Every row comes from one small tree of marks. Brackets hold a mark, then the marks that hang from it, in the order of their numbers. Every link used is in the known rows. Which tree was each row made from?
Known rows
(Z_327 Z_978): [-3.20  2.84  1.87  2.01  0.48  0.11  1.84 -0.66  2.75  1.51  0.74  1.56
  0.99  1.25  1.74 -1.45 -1.31 -0.64  0.47 -0.85  0.65  0.79 -0.43 -0.69
  2.01 -0.82  0.86  0.07  0.80 -1.82]
(Z_81 (Z_514 (Z_69 (Z_964 Z_327)) (Z_635 (Z_981 Z_225)) Z_639)): [-3.22  3.43  3.02  0.69 -0.53  2.26  1.36 -1.89  0.11  3.98  1.79  0.64
  2.60  1.78 -0.62 -1.38 -3.81 -3.45  1.19 -1.72 -1.13  1.24 -0.01 -2.15
  1.96 -2.62  1.77 -0.14  0.42 -2.08]
(Z_514 Z_69 Z_81 (Z_635 (Z_981 Z_225))): [-3.74  1.82  1.55  1.99 -1.24  2.16  1.05 -1.81  1.67  3.40  0.48  1.16
  2.29  1.91 -0.67 -1.61 -1.96 -4.79  0.27 -2.47 -1.30  2.00 -1.00 -0.77
  1.59  0.06  2.69  0.02  0.49 -1.53]
(Z_327 Z_514 Z_978): [-3.07  2.35  1.68  1.42  1.59  0.91  2.25 -1.13  1.92  0.93  1.68  1.51
  0.55  2.03  2.87 -1.96 -1.25  0.15  0.96 -0.39  0.11  1.04 -0.79 -0.99
  2.39 -0.80  0.56 -0.09  0.70 -2.15]
(Z_514 (Z_69 (Z_964 (Z_327 Z_978))) Z_81 Z_635 Z_639): [-3.99  3.89  2.31  1.65 -0.11  0.60  2.23 -1.52  0.81  1.99  1.27  1.03
  3.91 -0.45  0.48 -0.45 -3.46 -1.63  0.10 -1.23 -1.81  1.61  2.15 -1.74
  1.63  0.40  0.99 -0.32  0.25 -2.09]
(Z_69 (Z_964 (Z_327 (Z_514 Z_81)))): [-3.31  1.27  1.05 -0.51  1.19 -1.14  1.54 -0.87  0.63 -1.30  1.64  0.85
  1.61  1.17  0.85 -1.50 -2.32 -1.59  0.16 -1.14 -0.65  1.53 -0.16 -2.21
  2.01 -0.89  0.88 -0.70  0.77 -2.42]
(Z_225 Z_981): [-3.02  2.28  1.18  1.22  0.45  1.09  1.80 -0.37  2.29  1.33  0.78  1.49
 -0.60  1.98  2.48 -1.82 -0.56 -1.42  0.30 -2.20  0.93  1.24 -1.32 -0.69
  2.22 -1.86  1.57  0.26  0.72 -1.38]
(Z_327 (Z_514 Z_69 Z_81 Z_639)): [-3.70  1.52  2.38  0.40 -0.80  2.65  2.29 -1.54  0.79  1.35  2.53  0.64
  1.43  2.28  2.82 -1.99 -2.09  0.31  0.83 -1.49 -2.11  1.56 -0.18 -2.84
  2.23 -1.51  1.47  0.26 -0.05 -2.05]
(Z_964 (Z_69 Z_514) (Z_327 Z_978)): [-3.30  3.11  2.20  1.81  1.33  0.50  2.00 -1.15  1.34  0.60  0.92  1.31
  1.27  2.19  1.90 -1.62 -2.58  0.60  0.28 -0.40  0.49  0.36 -0.27 -1.62
  1.88 -2.67  0.87 -1.03  0.98 -1.88]
(Z_69 (Z_514 Z_635)): [-2.91  0.52  0.50  1.46 -0.53  0.83  1.39 -0.91  1.01 -0.02  1.35  0.44
 -0.91  2.36  1.84 -1.83 -1.55 -2.35  0.49 -1.76 -0.52  0.64 -0.18 -1.76
  2.42 -1.83  1.40  0.37  0.30 -2.46]
(Z_514 (Z_69 (Z_964 Z_327)) Z_81 (Z_635 Z_981)): [-3.64  2.28  1.53  0.22 -0.61  0.46  1.72 -1.29  0.55  1.93  0.85  1.12
  2.36  0.38 -1.13 -1.24 -2.53 -3.58 -0.23 -2.28 -1.29  1.97  0.64 -1.52
  1.24 -0.70  2.16  0.11  0.68 -1.91]
(Z_514 (Z_69 (Z_964 Z_327)) Z_81 (Z_635 (Z_981 Z_225)) Z_639): [-3.95  3.46  2.45  1.38 -0.42  0.92  0.97 -1.53  0.55  2.97  1.10  0.90
  3.99  0.55 -1.24 -0.94 -3.58 -4.15  0.67 -2.22 -1.40  1.90  0.31 -1.85
  1.70 -0.16  2.13 -0.31  0.13 -1.78]
(Z_635 (Z_514 Z_69 Z_81 Z_639) (Z_981 Z_225)): [-3.77  1.59  3.31  2.24 -2.23  3.46  0.75 -2.03  1.35  3.16  1.79  0.77
  2.57  3.00  0.32 -2.19 -1.91 -4.35  1.51 -1.95 -1.15  1.49 -1.18 -2.63
  2.13 -3.00  2.70  0.28 -0.27 -1.71]
(Z_69 (Z_964 (Z_327 (Z_514 Z_639)))): [-3.09  2.90  2.11 -0.63  1.84 -0.46  1.69 -0.64  0.24 -0.44  2.39  0.68
  1.09  1.09  2.10 -1.49 -2.70  1.06  1.03 -1.04 -0.11  0.70  0.00 -2.71
  2.46 -2.30  0.37 -0.27  0.29 -2.55]
(Z_225 (Z_981 (Z_635 Z_514))): [-2.73  0.88  1.99  2.01 -0.36  2.63  1.83 -1.19  1.15  0.89  0.61  0.92
 -0.74  2.26  2.11 -2.00 -0.37 -2.97  0.27 -2.40  1.19  1.44 -0.65 -0.99
  2.79 -2.50  1.43  0.47  0.62 -1.66]
(Z_981 Z_225 (Z_635 (Z_514 (Z_69 Z_964)))): [-3.24  2.46  3.14  1.36 -1.07  1.92  1.20 -2.06  0.86  2.42 -0.18  0.93
  1.52  2.24 -0.75 -1.39 -2.72 -0.41  0.14 -1.91 -0.23  1.72  0.42 -1.53
  2.30  0.18  1.63  0.10  0.83 -1.89]
(Z_981 Z_635): [-2.93  1.02  2.02  1.27 -0.07  0.61  1.76 -0.66  1.62  0.62  0.28  0.82
  0.16  1.21  1.09 -1.41 -1.16 -0.52 -0.16 -2.09  0.71  1.04 -0.33 -0.92
  2.25 -0.62  0.99  0.51  0.95 -1.99]
(Z_69 (Z_514 (Z_635 (Z_981 Z_225)) Z_639) (Z_964 (Z_327 Z_978))): [-3.53  3.72  2.15  2.87  0.91  0.54  1.08 -1.48  0.89  2.26  1.42  1.02
  3.38  1.13  0.24 -1.31 -3.67 -4.58  1.62 -0.86  0.07  1.05  0.13 -1.61
  2.62 -0.54  1.16  0.01 -0.14 -2.19]
(Z_69 Z_964): [-2.92  2.40  1.40  0.34 -0.11 -0.63  1.56 -0.42  2.00  0.67  0.75  1.26
  0.72  1.50  0.67 -1.31 -1.98 -0.27  0.39 -1.70  0.31  0.85  0.24 -1.40
  2.04 -0.41  1.28  0.42  0.73 -2.04]
(Z_635 (Z_514 (Z_69 Z_964) Z_639)): [-3.29  2.90  2.95  0.48 -1.83  1.98  1.79 -1.46  0.83  2.02  1.90  0.64
  0.98  2.26  1.33 -1.70 -2.47  0.77  1.10 -1.65 -0.98  0.84  1.21 -3.10
  2.23 -2.73  1.69  0.74 -0.01 -2.19]

Which tree is each row?
[-2.89  1.11  0.87  1.32 -1.00  0.94  1.71 -1.04  0.83  1.11  1.54  0.90
  0.37  2.26  0.62 -1.91 -2.04 -4.20  1.04 -2.09 -0.33  0.97  0.37 -1.74
  2.56 -0.70  2.02  1.27  0.11 -2.35]
(Z_69 (Z_514 (Z_635 Z_981)) Z_964)
[-2.86  2.41  1.32 -0.84  2.05 -1.30  1.59 -0.68  0.65 -0.84  1.68  0.96
  0.33  1.41  1.33 -1.56 -2.37  0.51  0.41 -0.93  0.16  1.04 -0.49 -1.99
  2.07 -1.56  0.56 -0.48  0.95 -2.42]
(Z_69 (Z_964 (Z_327 Z_514)))
[-3.52  1.93  2.00  0.48 -1.31  3.11  2.63 -1.90 -0.01  2.43  2.73  0.82
  2.58  1.73  1.52 -1.85 -2.72 -2.85  1.24 -2.09 -2.49  1.98  1.16 -2.37
  2.37  0.11  2.11  0.99 -0.44 -2.27]
(Z_327 (Z_514 (Z_69 Z_964) Z_81 (Z_635 Z_981) Z_639))
[-3.06  1.86  2.82  0.77 -1.74  2.79  1.58 -1.48  1.28  2.74  1.62  1.07
 -0.14  2.97  0.59 -2.51 -1.01 -1.80  0.93 -1.72 -0.20  1.08 -1.20 -2.13
  1.83 -4.20  2.45  0.82  0.40 -1.81]
(Z_635 (Z_514 Z_69) Z_981)
[-3.42  0.08  2.78  2.96 -1.54  2.14  0.68 -1.64  1.20  0.76  0.93  0.11
  2.32  1.94  0.78 -1.59 -1.76 -4.33  0.86 -2.08 -0.20  1.15 -0.27 -2.14
  2.92 -1.43  1.43 -0.04 -0.04 -2.10]
(Z_981 Z_225 (Z_635 (Z_514 Z_81 Z_639)))
[-3.90  3.05  3.55  1.58 -1.23  1.70  1.97 -1.84  0.83  2.57  2.03  1.23
  3.84  1.01  0.30 -1.60 -2.79 -3.43  1.17 -0.87 -0.94  1.55  0.95 -2.81
  1.89 -2.94  1.78  0.46 -0.15 -1.93]
(Z_635 (Z_514 (Z_69 (Z_964 (Z_327 Z_978))) Z_81 Z_639) Z_981)
[-3.38  0.57  1.80  2.80 -1.65  3.29  2.02 -1.51  0.53  1.42  2.42  0.51
  1.76  2.74  2.13 -2.06 -2.13 -4.50  1.21 -2.43 -1.55  0.77  0.53 -2.38
  2.53 -2.35  2.45  0.44 -0.47 -2.13]
(Z_964 (Z_69 (Z_514 Z_81 (Z_635 Z_981) Z_639)))
[-3.58  1.12  1.82  3.51 -1.43  3.12  1.17 -1.83  0.82  2.34  1.81  0.63
  2.75  3.00  1.19 -1.89 -2.76 -5.07  1.35 -2.34 -1.33  0.83 -0.36 -1.95
  2.60 -1.33  2.60 -0.30 -0.44 -1.89]
(Z_964 (Z_69 (Z_514 Z_81 (Z_635 (Z_981 Z_225)) Z_639)))
[-3.76  1.68  3.38  2.05 -2.23  2.58  1.25 -2.27  0.65  2.31  0.58  0.44
  3.64  1.75 -0.11 -1.24 -3.20 -2.44  0.54 -2.22 -1.34  1.79  1.33 -2.50
  2.46  0.30  1.78  0.21  0.01 -2.00]
(Z_981 Z_225 (Z_635 (Z_514 (Z_69 Z_964) Z_81 Z_639)))
[-2.99  2.74  2.46  0.73  1.79  2.21  2.08 -1.27 -0.31  1.19  2.95  0.82
  0.97  1.72  2.55 -1.82 -2.09 -1.10  1.21 -1.66 -0.33  0.36 -0.88 -1.90
  2.32 -3.78  1.34 -0.65  0.16 -2.18]
(Z_964 Z_69 (Z_327 (Z_514 (Z_635 Z_981) Z_639)))
[-3.92  3.00  2.34  1.99 -1.71  2.20  1.28 -1.73  1.26  3.86  1.14  1.05
  3.98  1.39 -0.56 -1.22 -3.26 -4.35  0.93 -2.56 -1.78  2.04  0.73 -1.61
  2.00  0.93  2.50  0.47 -0.17 -1.75]
(Z_514 (Z_69 Z_964) Z_81 (Z_635 (Z_981 Z_225)) Z_639)
[-3.56  0.39  1.39  3.15 -1.50  2.26  0.71 -1.53  1.09  1.68  1.88  0.39
  2.15  2.48  0.86 -1.91 -2.32 -7.09  1.55 -2.25 -1.12  1.13 -0.84 -2.09
  2.80 -1.18  2.26  0.46 -0.63 -2.15]
(Z_69 (Z_514 Z_81 (Z_635 (Z_981 Z_225)) Z_639))
[-3.16  2.53  3.01  1.74 -1.46  4.31  1.53 -2.03  0.80  4.77  2.12  0.68
  1.41  2.92  0.56 -1.94 -2.66 -3.61  1.55 -1.96 -1.32  1.10 -0.87 -1.88
  2.20 -2.67  2.20  0.37  0.15 -1.87]
(Z_81 (Z_514 Z_69 (Z_635 (Z_981 Z_225)) Z_639))
[-3.63  0.40  2.59  2.35 -1.90  2.46  0.87 -2.27  1.13  1.90 -0.05  0.63
  2.00  2.46 -0.34 -1.63 -2.02 -2.87 -0.02 -2.07 -0.90  1.90 -0.40 -1.66
  2.07 -0.59  1.95 -0.21  0.71 -1.78]
(Z_981 Z_225 (Z_635 (Z_514 Z_69 Z_81)))
[-3.42  1.45  2.18  1.26  0.95  2.43  2.09 -1.44 -0.24  0.70  2.94  0.66
  2.02  1.50  2.09 -1.82 -2.12 -2.92  0.93 -1.73 -1.12  0.86 -0.43 -2.07
  2.18 -2.97  1.66 -0.83  0.00 -2.19]
(Z_964 Z_69 (Z_327 (Z_514 Z_81 (Z_635 Z_981) Z_639)))
[-3.29  0.21  2.32  2.05 -1.97  2.27  1.22 -1.09  1.33  1.07  2.60  0.53
  1.30  2.30  1.43 -2.28 -0.75 -5.41  1.62 -1.92 -0.47  0.79 -0.63 -2.75
  2.52 -4.28  2.20  0.83 -0.49 -2.08]
(Z_635 (Z_514 Z_81 Z_639) Z_981)
[-2.98  0.84  2.42  2.36 -0.32  1.37  0.54 -1.48  1.37  0.97  0.25  0.57
  0.56  2.36  0.27 -1.72 -1.44 -2.60  0.50 -1.79  0.86  1.03 -1.13 -1.16
  2.54 -1.48  1.31 -0.17  0.78 -2.02]
(Z_981 Z_225 (Z_635 Z_514))
[-3.45  0.53  0.73  1.65 -1.83  0.70  1.62 -1.21  0.62 -0.03  1.95  0.14
  1.88  1.67  1.68 -1.33 -2.79 -3.92  0.93 -2.07 -1.79  0.97  1.86 -2.81
  2.81 -0.37  1.53  0.76 -0.54 -2.63]
(Z_69 (Z_514 Z_81 Z_635 Z_639) Z_964)
[-3.51  2.32  1.90  1.63  1.30  0.92  2.28 -1.52  0.32  0.98  2.70  1.13
  3.67  0.17  1.48 -1.39 -2.73 -4.78  1.37 -0.90 -1.03  1.52  0.86 -1.67
  2.50 -0.45  0.94  0.07 -0.16 -2.41]
(Z_69 (Z_964 (Z_327 (Z_514 Z_81 (Z_635 Z_981) Z_639) Z_978)))
[-3.39 -0.32  1.17  2.48 -1.69  2.36  1.53 -1.13  0.73  0.95  2.55  0.23
  1.25  2.17  1.81 -2.09 -1.53 -6.01  1.28 -2.35 -1.32  1.03 -0.03 -2.54
  2.70 -2.11  2.18  0.97 -0.69 -2.33]
(Z_69 (Z_514 Z_81 (Z_635 Z_981) Z_639))
[-3.31  1.10  0.90  0.69  1.61  0.90  1.78 -1.50  0.01 -0.72  1.77  0.68
  1.10  1.63  1.72 -1.44 -1.99 -1.24 -0.14 -1.54 -1.23  0.96 -0.28 -1.53
  1.77 -2.00  1.20 -1.72  0.81 -2.32]
(Z_964 Z_69 (Z_327 (Z_514 Z_81 Z_635)))
[-2.90  1.97  1.67  0.12 -1.55  1.98  2.33 -1.71  0.70  2.78  1.46  0.69
  0.54  2.30  0.51 -1.35 -2.72 -0.52  0.26 -1.83 -1.75  1.27  1.44 -1.79
  1.82 -1.34  1.59  0.42  0.91 -2.24]
(Z_81 (Z_514 (Z_69 Z_964) Z_635))
[-3.28  4.15  2.91  1.03 -0.14  1.84  2.54 -1.88  0.18  3.22  2.04  0.79
  2.73  0.89  1.09 -0.98 -3.73 -0.19  0.73 -0.71 -1.50  1.05  1.88 -2.08
  1.86 -2.14  0.64 -0.18  0.64 -2.34]
(Z_81 (Z_514 (Z_69 (Z_964 (Z_327 Z_978))) Z_635 Z_639))
[-3.00  3.07  2.84 -0.10 -0.86  2.34  2.19 -1.53 -0.27  3.32  2.52  0.56
  1.60  1.48  0.35 -1.48 -3.21 -2.85  1.04 -1.79 -1.33  1.12  0.75 -2.68
  1.86 -3.69  1.66  0.41  0.41 -2.28]
(Z_81 (Z_514 (Z_69 (Z_964 Z_327)) (Z_635 Z_981) Z_639))
[-3.26  2.14  3.41  1.77 -1.35  4.41  2.35 -1.66  0.50  2.68  1.28  0.72
  0.19  2.34  2.76 -1.93 -1.33 -1.03  0.57 -2.61 -0.07  1.67 -0.01 -1.95
  2.67 -2.83  1.68  0.87  0.16 -1.51]
(Z_225 (Z_981 (Z_635 (Z_514 Z_69 Z_639))))
[-3.62  2.12  3.13  1.07 -1.04  2.37  2.13 -1.74 -0.36  1.31  1.07  0.69
  2.35  1.00  1.03 -1.29 -2.50 -2.46 -0.03 -2.46 -0.68  2.21  1.31 -2.57
  2.37 -2.11  1.49  0.27  0.24 -1.70]
(Z_225 (Z_981 (Z_635 (Z_514 (Z_69 (Z_964 Z_327)) Z_81 Z_639))))
